What can hang from each mark:
D: A L T Z
Z: P
A: L T Z
T: D P Z
P: A D L

Each row was made from one small tree. Brackets hold a mark, then the marks that hang from it, in alphabetical order. Every link used is in the known rows. Write each row's tree.
Known rows:
{T {Z {P A D}}}: -0.45 -1.90 +0.47 -0.18 +0.87 -0.46 +0.73 -0.22 -0.90 -0.52 -1.03 +0.05 -2.70 +0.22 +0.97 +3.17 +1.00 +2.16 +3.21 +0.27
{Z {P D}}: -0.94 -2.39 -0.93 +0.83 +1.16 -0.12 +0.26 +0.48 -0.20 -0.29 -0.72 -1.19 -2.97 +0.77 +0.76 +2.00 +0.16 +2.53 +3.21 -0.75
{T {D A} Z}: -1.93 -1.58 +1.51 +0.03 +1.53 -1.07 -0.09 -0.90 -1.00 -1.25 -0.74 +0.54 -1.35 +1.05 +4.84 +0.76 +0.60 -0.87 +1.13 +1.61
{D L}: -2.43 -0.48 +0.36 +0.74 +1.45 -0.74 +0.04 +0.56 +0.18 -0.21 -0.59 -1.09 +0.70 +0.64 +1.27 -0.01 +0.97 +0.21 +1.97 +0.22
{D T}: -2.64 -0.22 +0.66 +1.43 +1.32 -0.64 -0.32 +0.86 -0.71 +0.25 -0.86 +0.47 -0.49 +0.55 +1.25 +1.49 +0.26 +0.29 +0.49 -0.14
{P A {D L T Z}}: -0.01 +1.09 +0.60 -0.20 +1.20 -1.63 +0.24 +1.66 -2.25 -0.01 +1.35 +1.86 -6.04 -0.23 -0.09 -1.77 +2.58 +2.76 -2.15 +0.09
{Z {P {D L T}}}: -1.66 -0.39 +0.52 +1.12 +0.99 -0.55 -0.13 +1.37 -0.21 +0.55 +0.21 +0.18 -3.87 +0.15 -1.13 -1.85 +0.21 +2.12 +1.46 -0.30
{D Z}: -0.81 -0.78 -0.69 -0.07 +1.19 -0.87 +0.14 +0.27 -0.68 -1.18 -0.38 -0.63 -1.11 +0.97 +2.26 +2.38 +1.12 +0.76 +0.62 +0.60
{T {Z {P D L}}}: +0.20 -2.05 -0.99 +0.73 +2.32 -0.02 +0.70 -0.47 -0.56 +0.73 -0.24 -0.18 -3.06 +1.37 +2.47 +3.34 +0.13 +1.61 +3.71 +0.82
{P A}: -1.51 -1.02 +0.56 +0.76 +1.03 -0.39 +0.39 +0.42 -0.93 -0.19 -1.04 -0.30 -0.18 +0.16 +1.82 +2.97 +1.72 +1.21 +1.79 -0.47
{T {D {A Z} L} P}: -2.66 -0.52 +1.78 -0.66 +0.65 -0.45 +0.82 -0.15 -1.79 -0.04 -0.38 +0.26 -1.61 +1.08 +2.03 -1.93 +1.17 -0.90 -0.89 +1.78
{D {A {T P}} L Z}: -1.45 -1.53 +3.65 -1.39 +0.92 -1.41 +0.44 +0.16 -1.14 -0.36 +0.02 +1.54 +0.76 +0.32 +0.78 -3.35 +1.89 -0.43 -1.09 +1.81
{D L T Z}: -1.57 +1.27 +0.86 +0.21 +1.01 -1.21 -0.23 +1.17 -0.72 -0.38 +0.55 +0.72 -2.09 +0.32 +0.42 -1.32 +1.16 +0.39 -1.27 +1.00
{T {Z P}}: -2.00 -1.71 +0.74 +0.20 +0.71 -0.10 +0.27 -0.67 +0.80 -0.88 -1.77 -0.94 +1.39 +0.75 +1.44 +3.40 -0.50 -0.21 +4.06 +1.17
{Z {P {A T} D L}}: +0.35 -2.02 +1.92 +1.20 +1.75 +0.06 +0.79 +0.41 -0.74 +1.22 +0.16 +0.56 -3.58 +0.03 +1.00 +1.71 +1.62 +2.66 +4.68 -1.26
{A T Z}: -3.31 +0.00 +2.07 +0.61 +0.96 -0.37 +0.29 -0.20 +0.07 -0.29 -1.61 -0.66 +0.94 +0.43 +0.96 +3.34 +0.52 -1.38 +3.39 +0.04
{Z {P {D A}}}: -0.61 -3.35 -1.29 +0.91 +1.11 +0.00 -0.20 +0.20 -0.24 +0.02 -0.30 -0.42 -3.56 +0.40 +1.56 +0.86 +0.60 +2.03 +1.21 +0.36
{D {A L} {T P} Z}: -2.09 -0.67 +0.99 -0.40 +0.34 -1.10 +0.32 +1.12 -1.75 +0.59 -0.50 +3.16 -0.09 +1.11 +0.81 -2.01 +1.04 +1.08 -2.83 +1.40
{D {A {T {P L}}} Z}: +0.09 -2.29 +2.16 -0.45 +1.92 -0.59 +0.75 -0.25 -1.78 +0.78 +0.34 +1.98 -0.37 +1.03 +2.85 -0.13 +1.75 -0.10 -0.80 +1.66
{A L}: -3.27 -0.61 -0.34 +1.06 +0.97 -0.72 +0.21 +0.83 +0.34 +0.02 -1.65 -0.12 +1.80 +1.36 +1.47 +1.33 +0.47 +1.06 +3.57 -0.74
{P {A T} {D Z} L}: +1.36 -0.80 +1.18 +0.12 +2.33 -1.09 +0.87 +0.54 -2.16 +0.52 +1.13 +1.48 -5.15 +0.33 +2.30 +1.63 +2.78 +2.46 +1.45 -0.59
{Z {P D L}}: +0.30 -2.26 -1.80 +1.52 +2.16 +0.40 +0.53 +0.38 -0.56 +1.11 +0.19 -0.73 -3.98 +1.20 +1.97 +2.47 +0.44 +2.58 +3.49 -0.44
{T {P {A L} D}}: -1.79 -1.57 +0.51 -0.44 +0.96 -1.11 +1.50 +1.20 -2.55 +0.79 -1.26 +1.60 -0.98 +1.23 +0.22 +0.13 +1.93 +3.64 +1.39 -1.50
{A L {T D} {Z P}}: -4.21 +0.61 +3.54 +0.64 -0.40 -0.16 +0.55 +0.25 +1.07 -0.70 -1.82 -0.22 -0.35 +0.99 +0.25 +0.22 -0.46 +0.02 +7.32 -1.06
{P A D L}: +0.68 -1.34 -1.23 +1.28 +2.72 -0.30 +0.81 +0.62 -2.29 +1.30 +0.50 +0.43 -4.49 +0.74 +2.88 +2.85 +2.32 +2.93 +1.27 -0.78
{Z {P L}}: -0.66 -1.87 -0.74 +1.77 +1.54 +0.84 +0.37 +0.07 +0.43 +0.87 -0.47 -1.09 -0.59 +1.02 +2.11 +3.08 +0.15 +1.02 +3.93 +0.21

Write each row's tree:
-0.56 -0.43 -0.44 +1.17 +3.09 -0.93 +0.33 +0.24 -2.05 +1.46 +0.31 +1.85 -3.94 +1.22 +2.89 +2.26 +0.49 +0.96 +0.30 +0.70
{P {D {T Z}} L}
-2.97 +0.78 +2.01 +0.48 +1.47 -1.31 -0.20 +0.36 -0.42 -0.02 -0.69 +1.01 +0.47 +0.40 +0.85 -0.47 +0.29 -0.92 +0.63 +1.43
{D L {T Z}}
-4.44 +0.63 +2.05 +0.77 +0.51 -0.56 +0.40 +0.36 +0.67 +0.12 -2.07 +0.22 +2.16 +0.83 +0.25 +1.97 +0.38 -0.68 +4.85 -0.50
{A L T Z}
-1.43 +0.14 +4.39 -0.58 +0.11 -1.09 +0.28 +0.36 +0.65 -1.92 +0.28 -0.45 -2.36 +0.38 +0.63 -3.20 +0.64 +0.48 +4.59 -0.02
{A {T {D L {Z P}}}}
-1.19 -1.72 +1.41 +0.41 +2.32 -0.39 +0.50 -0.45 -2.36 +1.90 -0.36 +3.00 +0.20 +1.21 +3.13 +0.81 +0.59 -0.88 -2.25 +2.80
{D A {T {P L} Z}}
-0.64 -0.26 -1.88 +1.87 +2.45 +0.14 -0.09 +0.41 -2.12 +2.26 +0.88 +1.72 -6.13 +0.70 +2.63 +2.15 +1.17 +0.47 -2.38 +1.41
{P {D {A Z} T} L}
-2.75 +0.00 -0.11 +1.35 +0.85 +0.07 -0.52 +0.21 -0.85 +0.66 -0.73 +0.93 -1.77 +0.14 +1.60 +2.12 +0.60 -1.24 -1.97 +1.75
{D {A Z} T}
-0.49 -0.91 +0.00 -1.48 +0.64 -1.47 +1.63 +1.28 -2.86 +0.13 -0.49 +1.97 -2.61 +1.30 +0.30 +0.05 +2.43 +3.96 -0.20 -0.66
{T {P {A L} {D Z}}}
-2.88 -0.80 +2.40 -0.36 +1.27 -1.10 +0.70 -0.07 -2.02 +0.28 -1.66 +1.77 +1.67 +1.20 +1.01 +1.34 -0.07 -0.58 -0.41 +1.36
{D {T P Z}}
-1.73 -1.48 +1.13 -1.26 +1.93 -1.63 +1.20 +0.00 -2.04 +0.07 -0.78 +0.61 -0.52 +1.42 +0.81 -0.70 +0.92 +0.89 +0.55 +1.04
{T {P {D L}} Z}
+0.45 -2.09 -1.86 -0.19 +1.72 -1.13 -0.12 +0.33 -1.70 -0.65 +0.63 +0.53 -5.10 +0.72 +2.96 +0.77 +1.86 +1.88 -2.00 +1.07
{P {D A Z}}
+0.47 -3.00 -1.37 +0.78 +2.33 +0.12 +0.22 -0.74 -0.48 +0.93 +0.17 +0.60 -3.62 +0.98 +3.31 +2.26 +0.54 +1.13 +1.72 +2.01
{T {Z {P {D A} L}}}
-2.34 -0.93 +0.60 +0.95 -0.32 +0.13 +0.52 +0.88 +0.59 +0.09 -1.72 -0.01 +1.05 +0.32 -0.09 +1.52 +0.89 +2.33 +4.88 -0.99
{Z {P {A L}}}
-1.60 -1.17 +0.42 -0.10 +0.46 -0.70 +0.80 +0.38 -0.28 -0.10 -1.46 +0.83 -1.44 +0.58 +0.20 +1.72 +0.84 +2.84 +4.65 -0.29
{T {Z {P {A L} D}}}
-1.41 -2.71 +3.50 -0.22 +2.41 -0.65 +0.82 -1.13 -1.48 +1.18 -0.84 +2.19 +2.33 +1.09 +3.35 +0.93 +0.91 -1.46 +1.15 +2.18
{D {A {T {P L} Z}}}
-3.07 +0.94 +0.57 +1.14 +0.78 -0.24 -0.55 +0.53 -0.45 +0.83 -0.12 +0.86 -1.58 -0.13 +0.62 -0.49 +0.97 -1.44 -2.06 +2.16
{D {A Z} L T}
-1.15 -0.64 -1.39 +1.56 +1.09 +1.37 +0.63 -0.31 +0.41 +1.05 -0.66 -1.47 -1.21 +0.99 +1.60 +4.84 +0.03 -0.07 +3.53 +1.01
{A {Z {P L}}}
-2.71 +1.56 -0.18 +1.03 +0.58 -0.71 +0.54 +1.49 -1.91 +1.24 -0.78 +2.03 -3.98 +0.38 -0.47 +1.70 +1.47 +2.21 +0.45 -0.89
{P {A L Z} {D T}}
-2.09 -1.71 -0.75 +0.89 +0.04 +0.98 -0.13 -0.51 +0.75 -0.05 -1.25 -1.12 -0.77 +0.18 +1.20 +3.31 +0.20 -0.62 +1.45 +1.87
{D {A {Z P}}}
-0.93 -0.54 -0.05 +0.48 +1.03 -0.82 -0.68 +0.60 -1.11 -0.25 +0.31 +1.63 -2.71 +0.20 +2.24 +0.19 +1.17 +0.23 -3.08 +1.77
{D A T Z}
-2.26 -1.60 +3.31 -0.66 +1.81 -1.67 +0.97 +0.70 -1.66 +0.36 -0.50 +0.71 -0.47 +0.82 -0.33 -2.72 +1.28 +1.16 +1.94 -0.78
{A {T {P {D L}}}}
-1.48 -2.64 +1.46 +0.76 +2.08 -1.12 -0.27 +0.20 -0.94 +0.05 -0.31 +0.87 -2.34 +0.22 +2.17 -0.14 +1.34 +0.79 +1.17 -0.32
{P {D {A T}}}
-2.34 -2.51 +1.57 +0.86 +0.69 -0.58 -0.12 +0.68 +0.77 +0.28 -1.02 +1.14 -1.28 +0.35 +0.21 -1.46 +0.46 +1.96 +4.35 -0.79
{Z {P {D {A L T}}}}
-1.19 -2.38 +3.07 -1.14 +0.96 -1.09 +0.49 -0.12 -1.45 -0.54 -0.54 +1.56 +0.66 +0.64 +1.67 -0.62 +1.47 -0.18 -1.00 +1.39
{D {A {T P}} Z}
-2.30 +0.02 +3.69 -0.23 -0.28 -1.04 +0.39 +0.70 +0.81 -1.67 -0.83 +0.50 -1.33 +1.07 +0.90 -1.67 +0.13 +1.40 +6.15 -1.02
{A L {T {D {Z P}}}}
-0.51 +0.12 +3.02 -1.79 +0.39 -1.43 +1.45 +0.62 -2.64 -1.09 +0.37 +0.78 -2.68 +0.82 +1.49 -2.55 +2.45 +1.75 -0.51 +0.37
{T {D L Z} {P A}}
-2.48 +0.30 +3.88 -0.83 +0.82 -1.27 +0.94 +0.35 -2.27 +0.61 -0.97 +2.35 +1.21 +0.21 -0.26 -0.97 +1.42 +0.12 -0.94 +1.49
{D L {T {P A} Z}}
-3.56 -0.06 -0.64 +0.96 -0.43 +0.59 +0.48 +0.38 +1.26 +0.12 -2.07 -1.02 +0.97 +0.97 -0.32 +2.98 -0.34 +0.52 +4.86 +0.15
{A L {Z P}}
-3.54 -1.44 +2.31 +1.00 +1.00 -0.95 -0.36 +0.50 +0.63 +0.18 -1.45 +1.44 +2.37 +0.47 +1.68 -0.82 +0.90 -0.09 +3.34 -0.18
{D {A L T}}
-1.72 -1.10 +2.19 -1.36 +1.01 -2.02 +1.25 +1.01 -1.84 -0.14 -0.80 +1.95 -1.00 +1.59 -0.02 -1.51 +1.28 +2.43 +1.90 -1.00
{A L {T {P {D Z}}}}
-1.56 -0.78 +1.65 +0.37 +2.23 -0.58 +0.98 -0.19 -2.29 +1.63 -0.79 +2.21 +0.73 +1.64 +2.27 +1.88 +0.18 -0.47 -0.25 +1.66
{D {T {P L} Z}}
-1.48 -0.53 +0.21 -0.08 +0.66 -1.24 +0.00 +0.62 -0.71 -1.18 +0.03 +1.22 -2.83 +1.43 +3.73 -1.53 +1.28 +1.27 +0.80 +0.57
{T {D {A L} Z}}
-2.50 +0.59 +3.43 -0.26 +0.72 -1.79 +0.41 +0.71 -0.22 -1.53 -0.57 +1.07 -1.16 +1.33 +2.21 -1.62 +0.85 +0.90 +4.43 -1.13
{A L {T {D Z}}}
-3.16 +0.88 -0.13 +0.71 +0.10 -0.12 +0.77 +0.63 -0.43 +0.36 -1.76 +0.15 +0.41 +0.53 +0.57 +3.50 +1.52 +0.78 +2.75 -0.23
{P {A L Z}}
